What can hang from each mark
K: A B R
C: B P R
B: P R
P: A
A: B C R
R: P

Each row was made from one small tree. The marks that hang from a mark follow it in brackets, in alphabetical order. Every link used is in the known rows. Write each row's tree.
In the rows, zero is written as 100.
Known rows
R{P{A{C{B}}}}: [101, 102, 96, 145, 81, 91, 102, 118, 113, 110, 97, 98, 94, 90, 118, 94, 117]
K{B R{P}}: [104, 109, 111, 64, 81, 104, 70, 129, 91, 110, 92, 122, 103, 93, 108, 101, 101]
P{A{R}}: [93, 85, 94, 92, 103, 96, 104, 101, 84, 89, 95, 109, 91, 102, 95, 116, 94]
C{R{P}}: [100, 111, 107, 89, 100, 106, 94, 114, 90, 101, 103, 118, 89, 103, 106, 122, 84]
C{B{R} P{A}}: [92, 91, 100, 84, 108, 96, 116, 91, 99, 99, 106, 107, 107, 115, 96, 78, 107]
K{A}: [109, 100, 92, 82, 104, 116, 84, 96, 81, 92, 100, 102, 97, 106, 100, 92, 94]
C{P{A{B}} R}: [93, 104, 110, 98, 118, 95, 110, 83, 99, 95, 99, 110, 102, 102, 96, 109, 103]
A{B C R{P}}: [88, 96, 103, 152, 98, 93, 98, 91, 114, 111, 97, 113, 77, 84, 108, 122, 94]
K{B{R}}: [106, 97, 99, 47, 106, 104, 95, 114, 77, 98, 111, 114, 102, 105, 81, 92, 79]
B{R{P{A}}}: [91, 90, 109, 103, 90, 96, 108, 113, 69, 104, 106, 111, 80, 102, 94, 93, 94]
K{A{R} B}: [109, 92, 100, 60, 102, 114, 83, 99, 91, 92, 97, 117, 115, 94, 76, 116, 80]
C{B P{A} R}: [100, 104, 100, 81, 111, 98, 112, 94, 118, 93, 99, 109, 118, 110, 103, 106, 106]
R{P{A}}: [92, 97, 106, 113, 84, 99, 99, 121, 75, 102, 96, 113, 81, 101, 105, 102, 104]
C{B{P} R}: [103, 106, 96, 78, 102, 109, 106, 95, 116, 89, 100, 92, 115, 114, 97, 110, 104]
P{A}: [100, 95, 93, 92, 100, 97, 98, 112, 75, 93, 98, 103, 88, 107, 100, 97, 102]
P{A{C{R}}}: [115, 111, 93, 95, 111, 91, 104, 111, 99, 98, 100, 87, 107, 92, 105, 108, 93]
B{P{A}}: [96, 96, 103, 94, 91, 101, 109, 105, 78, 92, 94, 80, 104, 109, 94, 95, 110]
A{B{P R} C}: [99, 97, 102, 119, 108, 96, 112, 79, 100, 104, 107, 75, 96, 102, 94, 84, 102]
A{B{R}}: [93, 91, 97, 100, 114, 99, 101, 87, 81, 95, 109, 112, 71, 108, 95, 89, 91]
K{R{P}}: [98, 107, 104, 84, 88, 103, 73, 117, 91, 107, 91, 113, 85, 101, 124, 98, 103]
P{A{C}}: [107, 102, 89, 111, 100, 91, 99, 114, 90, 101, 99, 86, 97, 95, 110, 91, 104]

Write each row's tree
[91, 110, 98, 124, 117, 98, 100, 82, 113, 112, 101, 98, 100, 101, 115, 89, 106]	A{B C{P}}
[99, 107, 101, 96, 95, 106, 96, 111, 115, 98, 102, 124, 93, 104, 110, 115, 96]	C{B R{P}}
[108, 96, 114, 71, 90, 116, 91, 112, 75, 106, 107, 118, 103, 93, 78, 90, 82]	K{A B{R{P}}}
[103, 97, 105, 90, 89, 93, 110, 106, 104, 102, 93, 79, 131, 87, 78, 115, 100]	K{B{P{A{C R}}}}
[90, 91, 106, 101, 107, 103, 112, 79, 83, 95, 106, 92, 88, 112, 85, 89, 100]	A{B{P R}}
[94, 83, 100, 111, 108, 91, 109, 90, 74, 92, 105, 107, 72, 103, 89, 86, 101]	P{A{B{R}}}
[99, 93, 115, 82, 84, 97, 106, 129, 70, 106, 107, 118, 96, 94, 80, 97, 92]	K{B{R{P{A}}}}
[96, 92, 97, 81, 100, 105, 112, 92, 100, 94, 107, 89, 102, 119, 90, 82, 105]	C{B{P R}}
[85, 97, 105, 114, 110, 96, 107, 83, 89, 99, 97, 108, 92, 105, 102, 91, 113]	C{P{A{B}}}
[87, 87, 110, 135, 94, 112, 87, 80, 98, 98, 95, 126, 75, 92, 93, 119, 93]	K{A{B R{P}}}
[83, 87, 103, 111, 104, 103, 107, 74, 103, 91, 93, 99, 90, 106, 88, 121, 99]	A{B{P} R}
[107, 118, 102, 108, 101, 101, 95, 114, 108, 111, 104, 100, 98, 92, 114, 118, 85]	A{C{R{P}}}
[113, 115, 98, 76, 109, 108, 72, 87, 115, 110, 93, 82, 128, 95, 122, 78, 106]	K{A{C{P}} R}
[106, 92, 87, 111, 101, 87, 110, 102, 107, 100, 106, 90, 98, 100, 102, 76, 105]	P{A{C{B{R}}}}
[84, 87, 96, 97, 106, 98, 112, 86, 117, 96, 95, 115, 111, 109, 99, 109, 108]	C{B P{A{R}}}
[100, 98, 106, 123, 92, 89, 111, 115, 85, 112, 107, 94, 88, 93, 102, 87, 96]	B{R{P{A{C}}}}
[90, 95, 100, 129, 104, 97, 106, 76, 117, 100, 96, 81, 100, 95, 96, 115, 103]	A{B{P} C R}
[116, 104, 110, 41, 86, 118, 72, 105, 90, 97, 88, 87, 132, 97, 89, 89, 108]	K{A B{P} R}
[108, 115, 97, 118, 96, 99, 99, 111, 131, 109, 103, 106, 100, 94, 117, 112, 98]	A{C{B R{P}}}
[102, 113, 107, 134, 105, 95, 99, 101, 115, 110, 102, 108, 84, 87, 112, 117, 94]	A{B C{R{P}}}
[102, 89, 86, 123, 99, 88, 105, 99, 125, 96, 96, 98, 102, 94, 104, 108, 107]	P{A{C{B} R}}
[115, 106, 88, 105, 105, 88, 105, 107, 124, 95, 101, 93, 108, 95, 109, 103, 105]	P{A{C{B R}}}
[113, 114, 93, 97, 104, 100, 106, 96, 132, 96, 101, 73, 124, 104, 106, 106, 105]	A{C{B{P} R}}
[112, 102, 106, 61, 90, 122, 90, 104, 83, 93, 97, 88, 127, 101, 77, 95, 100]	K{A B{P}}
[92, 107, 94, 93, 117, 100, 103, 87, 118, 109, 100, 98, 119, 103, 108, 111, 89]	A{C{P} R}
[107, 99, 84, 123, 96, 90, 99, 109, 112, 100, 98, 90, 100, 98, 113, 87, 115]	P{A{C{B}}}
[99, 102, 96, 125, 93, 96, 103, 108, 115, 112, 109, 103, 90, 98, 111, 85, 100]	A{C{B{R{P}}}}
[103, 112, 102, 117, 111, 98, 106, 85, 116, 99, 100, 77, 104, 96, 99, 110, 102]	A{B{P} C{R}}
[114, 103, 91, 112, 93, 113, 96, 87, 123, 97, 97, 67, 122, 99, 102, 82, 114]	K{A{C{B{P}}}}
